Known rows, with every step that occurs:
rigem-bita-zoli: [ -8.4  -7.7   6.3 -38.3   8.2  38.5  19.3  16.2  -7.1   5.9   6.3  -1.5
   9.3   8.0 -37.1 -19.0 -20.2  42.7 -32.1  -4.2  -1.2   5.7   9.8  -1.6]
gemov-bita-rigem-dudo-geba-gugu: [ -1.0  36.0  -6.1  19.8  15.2 -29.3  -1.2   3.7  -2.5 -17.9 -13.8  51.6
  -2.4  -2.7  -4.1  22.4 -10.6  12.4   5.0 -12.0 -32.7   5.8  -5.9  18.9]
rigem-dudo-geba-gugu-zoli: [  6.4  26.6  -2.7  -3.8  -1.1 -31.5 -15.4  -8.7  29.3 -13.4   0.9  53.4
  14.7  20.7 -12.9   4.7   5.9  34.3  -1.4 -21.5 -10.1   3.5   5.4  26.3]
gemov-dudo-geba-gugu-rigem-bita-zoli: [ -7.2  19.9   9.4 -17.1  18.1  26.1  22.0  16.2   8.0  -3.2  -4.5  11.5
   9.2  20.7 -20.6   2.4 -28.7  48.9 -13.4 -16.2 -10.5  19.2   2.6  31.9]
gugu-geba: [-12.9  17.9  -2.5  15.8   7.7 -25.1   3.7  -4.0  -5.9  -8.9  -2.1   9.8
 -12.1 -19.9 -20.3   2.0   2.1  17.8  -8.7  14.1  22.1 -14.4 -41.8  -4.0]
gugu-rigem: [ -5.7  -2.6  19.6   8.7  -2.9 -14.2   8.7  -0.5  -0.4  14.1  -7.3 -21.2
 -19.4  12.1 -14.2  12.3 -15.8   3.6  16.7  -1.2  -5.3  21.8   9.6  27.6]
dudo-gemov-bita-rigem-gugu-zoli: [-25.4  18.2   2.8 -21.6   8.5  -1.4  -2.4   8.7 -10.0  10.7   5.3 -16.8
   9.3   0.4 -13.6 -14.9  -3.3  39.3 -37.4 -18.4 -17.9  -9.5 -29.1  24.3]
dudo-rigem: [ 11.1  -4.3  12.3  -2.0   7.1   0.6 -14.8  -9.4 -20.3 -11.8   2.3   3.7
 -19.0  -9.1   7.5  27.5   8.8 -23.8   6.1 -14.0 -18.8   5.1   5.2  -0.7]
rigem-dudo-geba: [ 29.2  15.2   2.1   4.0   7.0 -15.1 -10.2  -2.7  -4.9   6.9 -20.4  62.1
 -14.4   5.6   0.1  28.4   1.2   2.2  -1.8  -3.4 -17.5  -0.3   8.4  20.3]
gemov-bita: [ -6.9  -5.1 -17.4  17.4   8.4   4.1  22.6  13.4 -19.2  -2.4  -0.3 -17.6
   1.2 -10.2 -12.3 -41.1 -11.5  27.3 -10.9   1.6 -16.8   8.6 -21.1  10.6]
gugu-rigem-bita-zoli: [-12.1  -9.1  18.6 -32.2   6.6  29.2  24.7  15.7  -7.7  14.6   1.5 -15.0
  -3.1  15.6 -45.7 -11.2 -30.2  45.1 -21.2  -4.8  -4.4  19.6  15.3  15.8]
rigem-gugu-gemov-bita-zoli: [ -2.7  -7.3  -7.3 -14.7  13.8  16.5  15.9  16.7 -13.2  20.1  -6.1 -34.4
  -1.8 -14.8 -29.0 -38.9 -18.2  54.6 -38.9   1.0  -7.5   2.8   7.8  11.8]
rigem-gugu-geba-dudo-gemov-bita: [ -6.5   7.1 -15.6  33.9  14.7 -21.6   6.4  -1.0 -34.2   8.5 -24.2   7.6
   4.0 -41.6   5.5  -7.9   1.9  46.6 -28.0  22.8   3.3 -25.6 -35.6   9.6]
bita-rigem-gugu-geba-dudo-zoli: [-29.8  43.2  -9.9 -10.7  24.4 -22.9 -25.2  -9.2 -14.8 -15.2 -21.4  38.6
   2.2 -20.1   6.6  34.3 -15.9  56.7 -33.0   9.2   8.6 -32.2  -9.3   7.8]
gemov-bita-rigem-gugu-geba-dudo: [-40.3  56.5  -6.3   7.9  17.8 -32.7  -0.9 -12.0 -23.8  -2.4 -29.2   8.7
  -0.8 -45.5 -18.9  18.9  -3.3  50.4 -33.8  20.5  -8.6 -19.8 -15.9   9.6]
dudo-gemov: [ 20.1 -24.8   4.6  18.1  -0.1  -3.7  -7.9   1.9  -9.7  14.8  -0.3  15.0
  -1.0 -11.7  23.3  15.8   7.7 -15.0  -2.0   8.4  16.9 -16.9 -11.6  -6.1]
gugu-gemov-dudo-rigem-bita: [ -0.6 -31.3  30.3  -0.4  15.2  45.5   4.7  -2.9 -23.5  -8.6  10.4  -1.2
   7.3  -3.2 -17.1  -3.0   6.0  -8.6   0.6 -17.2 -38.9   4.3 -29.1  18.5]
dudo-rigem-gugu-zoli: [ -7.9  15.5  10.0 -32.8   3.6  -3.1 -20.6 -11.1  -2.3  -3.9   0.4  -5.7
   4.3  13.3  -2.9   3.6  13.9  29.1 -19.4 -28.0 -16.7  -8.0  -9.1  22.8]
rigem-dudo-gemov-gugu: [  5.7 -29.0   8.7  -2.3 -10.8   0.4  -8.4   5.4 -29.6   6.8 -28.8  35.4
 -19.8  11.3  49.4  19.6  -2.6  -0.2  -8.5   9.6   3.6 -22.6  10.2 -19.9]
geba-dudo-zoli: [ -2.4  10.9 -16.2  -5.4  12.2  -9.2 -24.5  -9.8  -0.8 -11.9 -14.6  43.7
  13.0  -4.5  19.9  17.7 -12.3  44.3 -15.9   6.4   8.3 -16.8  25.9   6.1]
geba-gugu-rigem-dudo-gemov-bita-zoli: [ 17.8   6.1  -3.5   0.2  13.1  -5.5  20.8  21.9 -11.4   5.1 -12.4  11.3
 -11.3  -8.2 -21.8 -10.2 -29.0  53.8 -20.3  -4.1 -10.2  12.0  18.0   5.2]
dudo-rigem-bita-zoli: [ -1.1 -10.2  14.0 -39.3  13.4  38.8   9.9   9.9 -20.2  -1.9   7.9   0.5
  -2.4   2.4 -31.7  -1.4 -14.7  27.7 -28.4 -12.9 -13.4   9.0  12.9  -2.3]
gemov-bita-rigem-gugu: [-36.1  32.0   0.6 -16.4  18.4   7.1   7.7  12.2 -30.9   3.0 -13.2 -31.8
  -3.6  -9.1  -5.4  -1.2 -13.6  22.7 -27.1 -10.1 -33.5  -8.5 -31.3  15.7]
gugu-gemov-bita-zoli: [  2.5 -15.4  -8.2  -6.1  10.6  15.6  20.3  18.6  -7.4  18.3   4.7 -29.2
  -4.1 -18.2 -37.3 -44.2 -21.5  45.3 -33.4   3.8  -4.3  14.3  17.2   6.6]
bita-rigem-gugu-geba-dudo-gemov: [-12.0  25.3   8.1  16.4  11.7 -31.0 -17.4 -11.9 -21.8  13.9 -22.3  28.0
  -3.2 -45.1  10.8  49.7   8.1  12.4 -25.9  23.8  15.1 -35.4 -15.3  -3.0]
rigem-gugu-gemov: [ -3.7 -28.2  20.1   3.3  -0.4  -1.3 -15.1 -11.3  -6.6  27.7 -10.8 -27.0
  -0.8  -8.8  -6.5  -0.9  11.8   1.6  -4.0   5.0  -4.4 -16.9  -7.6  18.8]
dudo-gemov-bita-rigem-gugu-geba: [-31.6  31.0   0.7  11.9  22.2 -21.3   6.0   6.9 -35.8   1.3 -13.1  -7.6
 -15.6 -33.6 -13.2  10.2  -5.0  28.5 -31.5  10.4   3.8 -30.0 -73.1   5.3]

Rows:
[-11.3 -17.3  23.5  -7.7   7.2  19.6  -4.1 -15.6 -31.3  -5.4  -3.5  18.0
   7.4 -10.6 -19.7  19.3   5.7   6.3  -5.9  -1.7 -29.6   0.4   4.4   9.3] | geba-dudo-rigem-bita
[-10.9  10.4  11.3 -29.3  16.6  17.0   6.1  -0.9 -21.7  -4.8  -2.9  17.1
  -3.0 -19.4 -41.3  11.0 -11.0  46.1 -36.7   2.5  -3.5   0.0  12.3  -3.4] | gugu-geba-dudo-rigem-bita-zoli
[ 39.4 -17.6  13.4   8.6   1.1  -7.4  -9.4   1.6 -16.0  11.8 -13.1  48.1
 -11.6 -11.7   7.7  24.3   6.7  -8.4  -2.6   4.2  -5.3 -17.9   1.8 -11.1] | rigem-dudo-gemov
[  6.3  13.7  10.5   1.7   6.4 -13.4 -23.6 -23.6 -18.4  -9.7 -12.7  21.8
  -9.9 -27.0   9.2  44.3  12.3  -9.2  -0.4  -1.3 -21.1   2.6  37.9   0.6] | geba-dudo-rigem
[-17.3 -18.9  19.9  15.1 -12.9 -20.4  -2.8  -5.2 -19.1  22.9 -31.9  -2.9
 -22.6   9.3  36.1  34.0 -15.3   9.0   6.3  17.1  10.1   2.5  29.7  16.1] | geba-dudo-gemov-gugu-rigem
[ 18.6   8.4   0.0  26.0  15.0   8.2  -6.2  -0.7  13.6   8.2  -4.9  22.0
   4.6  -3.5  21.6   9.1   6.0  -7.5   0.5  -5.3  -9.0   2.3 -14.5  39.0] | gugu-gemov-dudo-geba
[-32.3  33.0   9.3 -39.9   4.2  -1.9  -9.5   0.7   4.9   4.4   5.3 -15.3
   8.9  11.6 -19.5  -2.7  -1.7  32.7 -30.8 -23.2 -17.8  -5.3 -12.3  22.1] | bita-rigem-gugu-zoli
[ 10.1 -20.4  -3.6  41.4   8.5 -19.7   6.9   1.1 -10.4   5.9  -9.3  13.9
  -1.5 -16.4 -22.9 -25.5  -3.6  22.2   3.3   2.3 -28.0   6.8 -11.0  28.1] | rigem-dudo-geba-gugu-gemov-bita
[ -2.9  -9.5  21.4  -9.4  18.0  47.2   8.8   1.2 -24.4 -21.6   7.1   7.6
   8.8   4.0  -6.5   1.5   2.0  -1.4  -1.6 -22.0 -38.9   4.1 -32.4  13.0] | gemov-dudo-rigem-bita
[-21.2  -9.7  -1.0  19.7  -2.0 -21.7  -1.9   0.8 -25.4  -0.7 -16.8  17.0
 -21.1 -11.0  28.6  12.9   0.8  13.5 -15.4  24.6  39.0 -32.2 -42.4 -16.4] | dudo-gemov-gugu-geba
[  4.8  15.2   2.8 -26.4  19.5   2.5 -15.8  10.3 -15.1 -16.6  -5.8  51.3
 -13.4   6.2  -8.2  21.0 -27.1  25.0 -17.5 -15.0 -25.3  -8.7   8.4  -1.7] | bita-rigem-dudo-zoli
[-26.7 -13.9  18.2   1.3 -12.5  -9.1   8.0   3.0 -13.8  12.1 -22.3 -23.5
 -27.6  28.5  20.6  12.3 -22.4   8.8  11.8   3.5   1.0  15.0  16.5  19.2] | gemov-gugu-rigem
[ -1.8  12.9  12.2 -18.5  12.1   2.5 -20.6 -11.3 -27.4  -6.0 -19.5  -8.1
 -11.0  -0.8  23.1  32.3  12.9   0.4  -5.9 -17.0 -20.7 -17.9 -14.1   9.5] | dudo-rigem-gugu
[ 11.8   6.0  10.3  13.3  13.9 -12.7  -1.3   5.9 -19.1  19.4 -11.1  36.2
 -23.1 -14.1 -27.6  14.2 -10.9  -1.7 -12.3  -1.9 -39.7  10.3   2.5  30.2] | gugu-gemov-bita-rigem-dudo-geba
[-35.4  30.9   0.7 -31.1   8.8   0.1   1.9   7.7  -5.3   3.2   5.3 -24.9
  10.1   6.4 -25.2 -23.8  -7.5  46.9 -36.4 -22.5 -26.7  -1.0 -23.1  27.2] | gemov-bita-rigem-gugu-zoli
[  2.6  27.7  20.4 -22.3   8.4  -3.0  -0.2   7.2 -15.3  -3.1  -8.0  32.7
 -22.2  -8.9 -33.7  24.7 -13.8  -5.7  -9.6 -11.3 -44.5   6.4  17.8  -7.8] | bita-rigem-dudo
[-13.7 -30.3  21.7  13.0 -12.6 -11.3   2.7   4.2 -20.5  21.7 -22.2 -14.3
 -28.4  20.9  35.1  22.8 -17.7  -1.1  10.4   9.0  12.0   4.2   9.3  15.5] | dudo-gemov-gugu-rigem
[-21.2 -30.3  31.1  -1.9  -0.4  18.4  21.4   2.5 -17.9  13.2   0.4 -15.9
  -0.2  20.6 -39.1  -6.5 -16.8  16.4   8.2  -2.1 -16.6  16.1 -18.2  30.6] | gugu-rigem-bita
[-16.5  37.0  -4.6  16.8   5.1 -37.1  -8.2 -20.9  -2.2  -4.1 -20.4  30.4
   1.5 -38.3 -14.2  23.7   6.3  32.6 -15.3  27.0  14.6 -14.8   6.3  -1.6] | gugu-geba-dudo
[ -1.3  24.3   9.6 -10.8  14.0  -0.3  14.0  15.7 -27.9  -4.8  -8.2  21.0
 -21.1 -15.5 -41.8  -1.4 -21.1  11.6 -17.1  -9.8 -55.6  11.9   4.6  -1.2] | gemov-bita-rigem-dudo
[ -6.9 -18.4   3.8  21.4  11.3  -5.5  -2.7 -10.0 -33.4  15.4 -17.3 -26.5
  -3.1 -33.5 -12.9 -16.6   4.8  26.1 -15.1   6.1 -31.8  -4.0  -4.2  26.6] | geba-dudo-rigem-gugu-gemov-bita
[  1.2   2.6  18.6  -2.6  11.1  -1.8   9.8  11.5 -26.5   8.3  -5.3  11.8
 -23.1 -22.2 -51.9  -5.8 -17.7   4.6 -14.4  -5.0 -55.5  12.1   7.9   4.7] | gugu-gemov-bita-rigem-dudo
[-30.6 -40.9  31.3   3.6  -8.5  12.0  11.4  -2.6 -31.9  20.9 -21.1   0.9
  -1.7  16.2   1.6  12.4 -15.9  22.5  -1.7  14.8  -4.5   0.1   2.5  21.5] | geba-dudo-gemov-gugu-rigem-bita
[-21.7  30.9  -0.8   1.9  13.0 -23.2  -3.0  -7.3 -14.6  -5.9 -19.1   0.9
  -8.5 -15.3  -7.5  11.3   7.3  32.5 -17.6   9.8  17.5 -32.1 -56.8   3.9] | rigem-gugu-geba
[-28.6  -7.0   9.4  11.7  12.2   4.2  15.1  14.6 -22.9  15.5  13.8 -37.5
 -12.9 -28.5 -40.5 -20.7 -20.3  -3.7 -17.1   0.6 -34.5  17.0 -11.1  13.9] | gugu-gemov-bita-rigem
[ -3.2  24.2 -18.9  -4.1  20.3  -5.3  12.0  12.1 -22.5  10.6 -20.7   3.2
  -0.3 -35.6 -10.4 -10.6 -14.7  73.1 -51.9  15.3  13.1 -17.4  -4.9  -0.4] | rigem-gugu-geba-dudo-gemov-bita-zoli
[ -5.1  14.3  11.6  29.1   1.2 -38.2  -1.3  -6.8  12.9   2.0 -14.2  10.3
 -10.9  18.8   4.3  34.9 -12.7   5.4  30.4  -6.0  -1.2  19.9   4.7  42.2] | dudo-geba-gugu-rigem
[ -7.0  38.6   3.5 -10.8   3.2 -30.0 -14.3  -3.7  24.7 -12.3   6.1  47.8
   9.7  14.7 -22.1  14.5  -1.6  25.3  -7.3 -25.2 -21.3   8.2   6.1  25.7] | bita-rigem-dudo-geba-gugu-zoli
[-38.9  45.9   7.0  -6.1  18.0 -21.5  -1.5  -1.0 -20.6  -5.2 -12.8  -5.7
 -15.9 -22.6 -18.4  22.9  -3.0  21.9 -24.9   4.9   4.0 -25.8 -56.1   3.1] | bita-rigem-gugu-geba
